What can hang from each mark:
deso: malosi
fafeviv: malosi
malosi: deso fafeviv gimu kopiter zumig
votul: malosi
fopokif: malosi
gimu: malosi
kopam: malosi
bato: malosi
gudazok: malosi vimup

(in the rows, 128 means zero)
Known rows, with every way that one mark hangs from another:
deso{malosi{kopiter}}: [135  58 141 122 102 167 122 162 119 156 117 119  92 112  97  97 149 150
  88 121 103]
malosi{deso fafeviv gimu kopiter zumig}: [110 195 197 142 208 168 172 171 155 173 129 132 162 156 190 201 111 173
 178 149 199]
gudazok{vimup}: [139 104 139  99  78 154 148  84 115 144 105 136  62  64  92 106 164 127
 134 120  84]
fopokif{malosi{deso}}: [145 108 143  85  88 139 144 119 143 155 160 135  64 118  99  90 144 137
 123 101  79]
gimu{malosi{deso fafeviv kopiter zumig}}: [134 158 176 127 134 167 166 178 157 172 168 130 115 165 170 165 134 159
 173 105 141]
fafeviv{malosi}: [153  83 108  60  72 116 118 114 127 134 116 111  73  70  94 110 154 117
 115 126  83]
malosi{deso fafeviv}: [ 93 132 151 118 118 163 152 113 163 150 145 138 105 143 133 150 140 134
 166 101 150]
gudazok{malosi{deso fafeviv gimu kopiter} vimup}: [159 183 156 124  96 141 179  84 168 173 119 142 106  95 136 171 120 179
 179 143 129]
votul{malosi{deso fafeviv gimu kopiter zumig}}: [125 134 169 124 143 146 152 160 169 173 131 105 162 138 151 152 112 160
 142 147 166]
gudazok{malosi{fafeviv gimu kopiter zumig} vimup}: [166 172 188 126 107 139 199 105 146 167 106 138 112  76 142 157 146 169
 183 146 130]
fafeviv{malosi{deso kopiter}}: [162 136  97  64 107 130  92 136 142 163 128 104 102 117 134 145 110 156
 116 129 115]
bato{malosi{deso fafeviv gimu kopiter zumig}}: [106 131 186 146 161 164 186 144 173 193  95 118 124 141 156 165 103 192
 134 135 174]
fopokif{malosi{deso gimu kopiter zumig}}: [160 158 179 105 160 141 160 164 137 174 147 130 111 127 144 131 119 164
 133 140 117]
votul{malosi{deso kopiter}}: [150 103 114  83  85 148 101 148 165 173 139  92 121 138 114 110 104 156
  95 129 115]
kopam{malosi{deso gimu kopiter zumig}}: [143 140 163 104 164 141 106 215 182 165 144 127 129 160 150 174  94 164
 126 137 164]
kopam{malosi{deso fafeviv gimu kopiter zumig}}: [120 151 180 134 165 146 132 200 190 167 145 129 135 171 160 191 103 167
 156 125 190]
votul{malosi}: [141  49 125  79  50 135 127 127 149 142 129  99  91  91  74  75 148 117
  94 127  85]
fafeviv{malosi{deso gimu kopiter}}: [160 143 111  75 133 122 115 139 143 158 115 111 113  98 132 165 103 158
 121 162 119]

Rows:
[161 156 134  75 164 123 118 163 139 161 116 114 137 106 159 169 110 157
 133 156 140]
fafeviv{malosi{deso gimu kopiter zumig}}
[112  70 156 151 102 171 148 147 127 159 118 121  99 124 106 114 157 153
 117 110 130]
deso{malosi{fafeviv kopiter}}
[135  65 155 132 126 159 144 165 119 151 105 126 104  94  94 118 142 151
  90 155 109]
deso{malosi{gimu kopiter}}
[110 168 150 127 138 175 139 137 160 176 144 118 120 169 158 169 110 172
 158 114 167]
malosi{deso fafeviv kopiter}
[110 186 179 128 176 177 142 167 154 179 144 124 148 179 192 176 118 170
 174 108 192]
malosi{deso fafeviv kopiter zumig}
[146 114 111  67 118 113 125 120 146 139 119 127 102  77 113 149 128 130
 127 149 106]
fafeviv{malosi{deso gimu}}
[108 115 166 117 125 144 119 179 192 152 159 138 113 169 142 156 133 137
 160  82 172]
kopam{malosi{deso fafeviv zumig}}
[132 144 154 127 102 166 164 154 159 169 166 127  92 158 142 159 127 160
 160 111 120]
gimu{malosi{deso fafeviv kopiter}}
[134  79 178 132 158 160 148 189 115 154 106 128 127 102 122 123 149 150
 104 151 129]
deso{malosi{gimu kopiter zumig}}
[162 150 119  64 139 129  96 160 138 166 129 108 127 126 162 150 116 156
 130 124 134]
fafeviv{malosi{deso kopiter zumig}}
[108 124 172 135 137 171 163 142 173 198 107 111 113 160 156 145 108 191
 129 102 170]
bato{malosi{deso fafeviv kopiter zumig}}
[157 146 159  97 133 162 141 193 148 169 166 127 108 156 159 147 126 157
 141 119 115]
gimu{malosi{deso kopiter zumig}}
[136  72 164 121 134 167 125 187 115 159 117 123 116 121 123 102 155 149
 100 119 125]
deso{malosi{kopiter zumig}}
[157 133 137  97 102 161 137 169 153 166 165 124  84 147 131 142 118 158
 130 122  95]
gimu{malosi{deso kopiter}}
[154 102 145  70 129 110 144 141 124 133 105 123 109  59 119 135 154 118
 131 154 109]
fafeviv{malosi{gimu zumig}}
[130 107 193 118 100 139 190 125 130 153 150 133  76 109 116  93 179 126
 156  93 106]
fopokif{malosi{fafeviv zumig}}
